Every row comes from one small tree of marks. The marks that hang from a mark follow it in brackets, in the order of their numbers. Every link used is in the known rows. Which tree was each row made from?
Known rows:
q_330(q_294(q_389) q_633): [ 0.898  0.584  1.031  1.200 -2.002  0.330  1.093  0.020  0.766  1.404
 -2.226  0.116  2.006  3.476 -0.243 -2.986 -1.373 -0.454 -1.260  1.934
 -0.886  0.273  1.118  0.111 -2.203  1.317  0.592  0.270  0.163  0.201
 -0.081]
q_872(q_294(q_330(q_633) q_636)): [ 0.365  0.508  0.354 -0.985 -0.182 -0.341  0.288  0.166  1.313 -0.386
  0.276 -0.890  1.456 -0.335  1.118  1.605 -0.229 -1.257 -0.474 -0.800
 -2.149  1.182  4.609  0.157 -0.133 -1.596  1.336  1.240  0.355 -0.270
 -3.213]
q_565(q_330): [ 0.528 -4.841  1.134  3.077 -1.579  0.152  0.623  1.058 -1.666  0.831
 -0.141 -1.537 -0.205  1.105  5.161 -1.378  0.085 -0.900  1.890 -0.332
  0.317 -1.824  1.181 -0.077  2.012  3.498  0.232  0.278 -0.443 -2.314
 -0.226]
q_205(q_294(q_389)): [-0.887 -1.646  2.866  1.843 -1.133  1.828 -0.244 -0.708 -0.100  0.758
 -2.159 -0.943  0.399  2.824  3.529 -1.951  2.361  0.702 -0.297  1.940
  1.456  0.308 -0.706 -0.637  2.297  1.476  0.165  0.571 -2.219 -0.337
  2.029]
q_479(q_128(q_294)): [ 0.780 -5.919  1.194  4.273 -1.237 -0.063 -0.351 -0.200 -1.981  0.638
 -1.556 -2.705  1.101  1.907  5.054  2.097  0.898  0.447  1.268  0.043
  0.240  1.115 -1.929  0.318  1.088  1.033 -3.965  0.105 -0.714 -2.166
  1.673]
q_479(q_128(q_294 q_607)): [ 0.518 -5.048  0.372  4.482  0.319 -0.413 -0.589 -0.418 -2.204  0.755
 -1.389 -1.811  0.426  0.932  2.671  3.680 -0.066  2.425  2.017 -0.726
  0.833  1.109 -5.663  0.453  2.548  1.331 -8.330  0.076 -1.006 -1.857
  2.126]
q_205(q_294): [-0.481 -3.379  3.347  3.815 -1.964  1.167 -0.034 -0.673 -0.523  0.772
 -1.143 -1.699  0.923  2.575  5.788 -1.626  0.770 -0.173  1.167  1.615
  0.953  0.028 -0.618 -0.555  4.389  3.093 -1.625  0.891 -2.270 -1.760
  1.156]
q_330(q_294(q_205 q_636)): [ 0.370  2.169 -0.779  0.892 -1.252 -0.708  0.373 -0.445  0.003 -0.590
  1.225 -0.032 -0.507  0.284  1.863 -2.102 -3.560 -0.936 -0.958  0.972
 -1.222  0.791 -1.241  0.176  1.041  0.735  0.136  0.283  0.784 -0.475
 -0.237]
q_565(q_330(q_294(q_636))): [ 1.350 -1.394  0.842 -0.166 -1.830  0.291  0.849 -0.542 -0.299  0.263
  2.821 -1.097 -0.069 -0.350  5.379 -1.270 -3.571 -0.845 -0.208  0.038
 -0.934 -0.386 -1.236 -0.113  2.748  1.058 -0.058  0.821  1.574 -1.588
 -1.781]
q_607(q_128(q_294(q_205 q_330(q_633) q_389 q_636))): [ 0.080  3.028 -1.430 -3.796  2.006 -0.116 -0.494 -0.111  1.745 -0.850
  1.147  1.965  0.926 -1.592 -6.133  0.285  2.102  0.582 -1.414 -2.218
  0.545 -0.433  3.395 -0.143 -4.520 -2.356  2.543 -0.599  1.483  1.456
 -0.347]
q_128(q_607): [-0.416 -2.976  0.459  5.112 -1.223 -0.819 -0.139  0.091 -1.880  0.699
 -1.695 -0.550 -1.043  1.252  2.096  0.183 -0.674  1.126  2.694 -0.657
  0.735 -0.814 -3.458  0.286  3.174  3.448 -4.643  0.841 -2.056 -1.477
  0.424]
q_479(q_128(q_294(q_205 q_389) q_607)): [-0.256 -0.763 -1.676  1.471  2.852  0.006 -0.702  0.330 -1.347  0.205
 -1.805 -0.072 -0.217  0.618 -2.057  2.286  1.184  3.038  0.042 -0.017
  1.305  1.322 -5.009  0.389 -0.706 -0.535 -5.786 -1.316 -0.600  0.123
  4.037]
q_607(q_128): [ 0.060 -5.107  1.466  5.314 -3.046 -1.416 -0.588 -0.064 -1.444  0.266
 -1.102 -1.274  0.143  2.616  2.572 -1.826  1.937 -0.181  2.870 -2.464
  1.129 -1.838  1.791 -0.053  0.930  3.527  0.936  0.986 -1.720 -2.948
  1.515]
q_294(q_205 q_330 q_389 q_636): [-0.987  2.778 -1.785 -2.523  0.801 -0.133 -0.055  0.681  0.279 -1.009
  0.843  1.099 -2.361 -1.753 -2.652 -1.703  1.453 -0.951 -0.753  0.116
 -0.071 -0.218  2.251  0.265 -2.163 -1.860  4.365 -0.413  0.308  1.202
  1.392]
q_636(q_294): [ 0.171 -4.347  0.823  3.021 -2.130 -0.234 -0.108 -0.299 -1.893  0.143
 -3.832 -1.137  0.489  2.738  5.714  2.597 -1.371  0.159  2.135 -0.845
 -0.809  0.469 -4.511 -0.056  1.060  2.025  2.768  0.089 -1.995 -0.942
 -1.475]
q_128(q_294(q_205 q_330(q_633) q_389 q_636) q_607): [-0.496  5.141 -2.326 -4.071  3.845  0.491 -0.037  0.149  1.371 -0.406
  0.310  2.611 -0.371 -2.945 -6.652  2.239 -0.402  1.954 -1.798 -0.479
  0.097  0.608 -1.829  0.239 -2.261 -2.437 -2.987 -0.753  1.100  2.840
 -1.584]
q_389(q_294(q_205 q_330 q_636)): [-0.290  0.966 -0.613 -1.684  0.619 -1.215 -0.339  0.402 -0.488 -0.741
  2.225 -0.653 -2.291 -2.807 -0.555  0.922 -0.868 -1.746 -0.478  1.454
 -0.115 -1.458  2.383 -0.330  1.396 -1.306  1.746 -0.404  0.502  0.558
 -0.878]
q_330(q_294(q_636) q_633): [ 1.433  0.786  1.151  1.359 -3.021 -0.338  0.705 -0.824  0.995  0.584
  0.630 -0.399  1.644  1.549  2.036 -2.194 -3.806 -1.233 -0.918  0.909
 -2.083  1.099  0.138  0.368  0.872  0.536 -1.086  1.414  1.307 -0.497
 -2.878]
q_565(q_330(q_294(q_205 q_389 q_636) q_633)): [ 1.377  4.054 -1.008 -3.501  0.747  0.509  1.246  0.645  1.819  0.207
  2.002  1.315  1.256  0.154 -1.980 -3.490 -2.565 -0.661 -2.787  1.267
 -1.273  0.248  1.204  0.096 -2.129 -0.816  2.099 -0.573  3.134  0.833
 -1.307]

Which tree is each row?
[-0.171  2.018  2.311 -3.142 -0.210  1.781  0.083 -0.740  2.506  0.370
  1.224  0.420  1.091 -0.059 -1.029 -1.991  1.708 -0.530 -1.308  1.341
  0.000  0.921  1.919 -0.234  0.410 -2.144  1.961  0.857  0.628  1.229
 -0.314] | q_205(q_294(q_330(q_633) q_389 q_636))
[-0.504  1.155 -1.192 -0.603  1.107 -0.075 -1.327 -0.932 -0.162 -1.164
 -0.498  0.839 -0.631 -0.557 -1.716  0.841  1.537  1.793 -1.609 -2.565
  1.491  0.041  0.047 -0.278 -1.952 -1.111  0.715 -0.091 -0.284  0.470
  0.319] | q_607(q_128(q_294(q_205 q_389 q_636)))
[-0.030 -0.421  0.555 -0.196 -1.023  0.206  0.874  1.107  0.605  0.997
 -1.482  0.479  0.588  1.367 -2.184 -2.066  2.274 -1.204  0.489  0.726
 -0.283 -1.025  3.975  0.250 -2.999  0.153  3.012 -0.025 -0.198  0.516
  0.186] | q_294(q_330(q_633) q_389)
[-0.159  3.968 -1.467 -2.891  0.627 -0.222  0.413  0.934  1.660 -0.438
  0.883  1.809 -0.418 -0.967 -4.916 -2.519  0.997 -1.430 -1.102  0.508
 -0.830  0.165  3.942  0.522 -3.486 -2.433  4.024 -0.390  1.494  1.761
 -0.436] | q_294(q_205 q_330(q_633) q_389 q_636)
[-0.832  2.464 -2.145 -1.695  2.879  0.089 -0.314 -0.211 -0.482 -1.007
  1.638  1.322 -1.771 -3.876 -1.842  3.467 -1.392  1.569  0.290 -1.233
  0.465  0.116 -3.727  0.065  1.505 -0.637 -4.302 -0.436  0.102  0.860
 -0.842] | q_128(q_294(q_205 q_330 q_636) q_607)
[-0.598 -2.067 -0.117 -1.806 -0.338  0.458  0.113  0.006 -0.832 -0.004
 -2.990  0.163 -0.441  1.041  1.562  2.838  1.045  0.191  1.183 -0.832
 -0.373 -0.036 -2.601 -0.209 -2.242 -0.651  6.420 -0.831 -1.369  0.775
  0.449] | q_636(q_294(q_330 q_389))
[-0.731 -0.554 -0.908  1.251  1.315  0.031 -0.766  0.070 -0.892 -0.354
 -2.173  0.520  0.162  1.217 -1.748  0.195  2.664  1.776 -0.451 -1.821
  2.025 -0.864  0.427 -0.516 -2.588  1.287  0.901 -0.875 -1.379 -0.307
  2.017] | q_607(q_128(q_294(q_205 q_389)))
[-0.843  0.606 -1.781 -2.655  1.283  0.206  0.143  0.981 -0.472 -0.608
 -2.557  1.164 -0.589  0.561 -0.848  1.646  0.901 -0.081  0.753 -0.494
 -0.420 -0.028 -2.036 -0.176 -3.410 -0.796  7.356 -1.892 -0.922  1.439
  1.503] | q_636(q_294(q_205 q_330 q_389))
[-0.957  0.756  1.928 -2.682 -0.407  1.901 -0.489 -1.148  1.101 -0.191
  1.418 -0.242 -1.051 -0.916  1.639 -0.932  2.185 -0.135 -0.885  0.824
  0.897  0.520  0.556 -0.462  1.846 -1.818  2.261  0.726 -0.337  0.711
  1.314] | q_205(q_294(q_330 q_389 q_636))
[-0.564 -0.719  2.444 -0.624 -1.388  1.227 -0.279 -1.128  0.670 -0.237
  2.301 -0.944 -0.443 -1.021  3.867 -0.768  0.652 -0.965  0.530  0.579
  0.324  0.291  0.136 -0.372  4.124 -0.361  0.487  1.057 -0.314 -0.785
  0.418] | q_205(q_294(q_330 q_636))
[ 0.220 -2.335 -1.303  3.447  1.986 -0.765 -0.437  0.429 -1.803  0.082
 -0.764 -0.752  0.371  0.460  0.017  2.527 -0.197  2.208  1.440 -0.410
  0.818  1.118 -5.045  0.439  1.383  1.072 -7.403 -0.996 -0.487 -1.288
  2.935] | q_479(q_128(q_294(q_205) q_607))
[ 0.534  2.182 -0.418 -2.171  0.712 -1.333  0.158  0.772  0.968 -0.174
  2.197 -0.043 -0.084 -1.956 -2.974 -0.121 -1.368 -2.208 -1.096  1.942
 -0.931 -1.039  3.989 -0.097 -0.440 -1.799  1.309 -0.411  1.486  1.133
 -2.601] | q_389(q_294(q_205 q_330(q_633) q_636))
[ 0.052 -0.797  0.148  0.599  1.150  0.130  0.575  0.277 -0.116  0.995
 -0.782  0.583  1.277 -0.866 -1.446  3.083 -0.726  1.267  1.276 -0.504
  0.117 -0.549 -1.619  0.060  0.366  1.422 -5.549 -0.057 -0.495  0.143
 -1.943] | q_128(q_294(q_330(q_633)) q_607)
[ 0.001  3.741 -1.930 -2.269  2.751 -0.216  0.203  0.210  0.890 -0.447
  1.514  1.948  0.220 -3.210 -4.074  2.809 -1.861  1.089 -0.187 -0.720
 -0.415  0.421 -1.933  0.326 -0.200 -0.956 -4.523 -0.404  1.117  1.401
 -2.458] | q_128(q_294(q_205 q_330(q_633) q_636) q_607)
[ 0.755  5.042 -0.957 -1.682 -0.370 -0.050  0.670 -0.139  1.752 -0.055
  0.102  1.470  0.958  1.257 -2.890 -3.595 -2.428 -0.629 -2.766  1.585
 -1.579  1.246  0.798  0.290 -2.560 -1.018  1.696 -0.066  1.666  1.499
 -0.871] | q_330(q_294(q_205 q_389 q_636) q_633)
[-0.529  1.168 -1.361 -0.605 -0.425 -0.781  0.110  0.612 -0.111 -1.046
  2.027  0.446 -1.834 -1.926 -0.175 -1.445 -0.074 -1.823  0.770 -0.315
 -0.551 -0.567  2.177  0.308  0.172 -0.421  2.618 -0.025  0.353 -0.220
  0.418] | q_294(q_205 q_330 q_636)
[-0.751  1.820 -1.725 -3.372  2.120  0.032 -0.921 -0.464  0.338 -1.342
  1.302  1.294 -1.269 -2.403 -3.807  1.162  2.451  1.102 -0.998 -2.762
  1.423 -0.641  1.535 -0.364 -2.831 -2.026  2.768 -0.628  0.402  0.851
  1.316] | q_607(q_128(q_294(q_205 q_330 q_389 q_636)))
[ 0.122  1.373  0.078 -1.913 -1.005  0.226  0.329  0.175  1.279  0.162
  0.291  0.743 -0.158 -0.472 -2.473 -1.860  1.311 -1.261 -0.725 -0.080
 -0.867  0.072  3.581  0.501 -2.221 -2.022  3.083  0.638  1.057  1.197
 -1.400] | q_294(q_330(q_633) q_389 q_636)
[ 0.049 -1.580  1.040 -0.870 -0.834 -0.857 -0.499 -0.408 -0.773 -0.108
  1.809 -1.859 -2.057 -2.468  1.831  2.034 -0.846 -1.539 -0.034  0.891
 -0.070 -1.437  1.630 -0.371  2.791 -1.132  0.813  0.611  0.035 -0.015
 -1.924] | q_389(q_294(q_330 q_636))
[-0.452 -0.740 -0.262  0.008  0.850 -1.244  0.157  1.390 -1.084  0.041
  0.530 -0.902 -1.133 -1.040 -0.306  0.278  0.135 -1.696  0.579  2.175
  0.453 -2.411  3.014 -0.599  0.472  0.778  1.826 -1.120 -0.689 -0.180
  0.675] | q_389(q_294(q_205 q_330))
[ 0.317  0.403  2.644 -1.179 -1.388  1.040  0.291 -0.628  2.049  0.266
  2.524 -0.269  1.556 -0.250  1.499 -1.458  0.295 -1.417  0.183  1.185
 -0.521  0.609  2.151 -0.127  2.521 -0.693  0.189  1.145  0.743 -0.170
 -1.393] | q_205(q_294(q_330(q_633) q_636))
[-0.231 -2.150 -0.365  3.093  0.258 -0.614 -0.581  0.057 -1.249 -0.425
 -1.147 -0.218  0.699  1.048  0.532  0.552  1.106  0.916  1.061 -1.929
  1.432 -1.049  0.517 -0.452 -0.459  2.884 -1.064 -0.480 -1.329 -1.654
  0.997] | q_607(q_128(q_294(q_205)))
[ 0.535  3.300 -0.540  0.388 -0.285 -0.073  1.197  0.820  1.028  0.694
 -1.654  1.243  1.899  3.072 -2.912 -4.030 -1.294 -0.591 -1.706  2.370
 -0.964  0.408  1.688  0.053 -3.576  1.250  1.446 -0.806  0.527  0.803
  0.743] | q_330(q_294(q_205 q_389) q_633)
[ 0.656 -3.221  0.024  2.597  0.209 -0.450 -1.139 -1.362 -1.504 -0.025
  0.474 -1.653 -0.320 -0.730  2.521  4.281 -1.131  2.496  0.733 -1.599
  0.250  2.045 -6.613  0.689  3.400 -1.052 -8.250  0.894  0.048 -1.258
  0.292] | q_479(q_128(q_294(q_636) q_607))
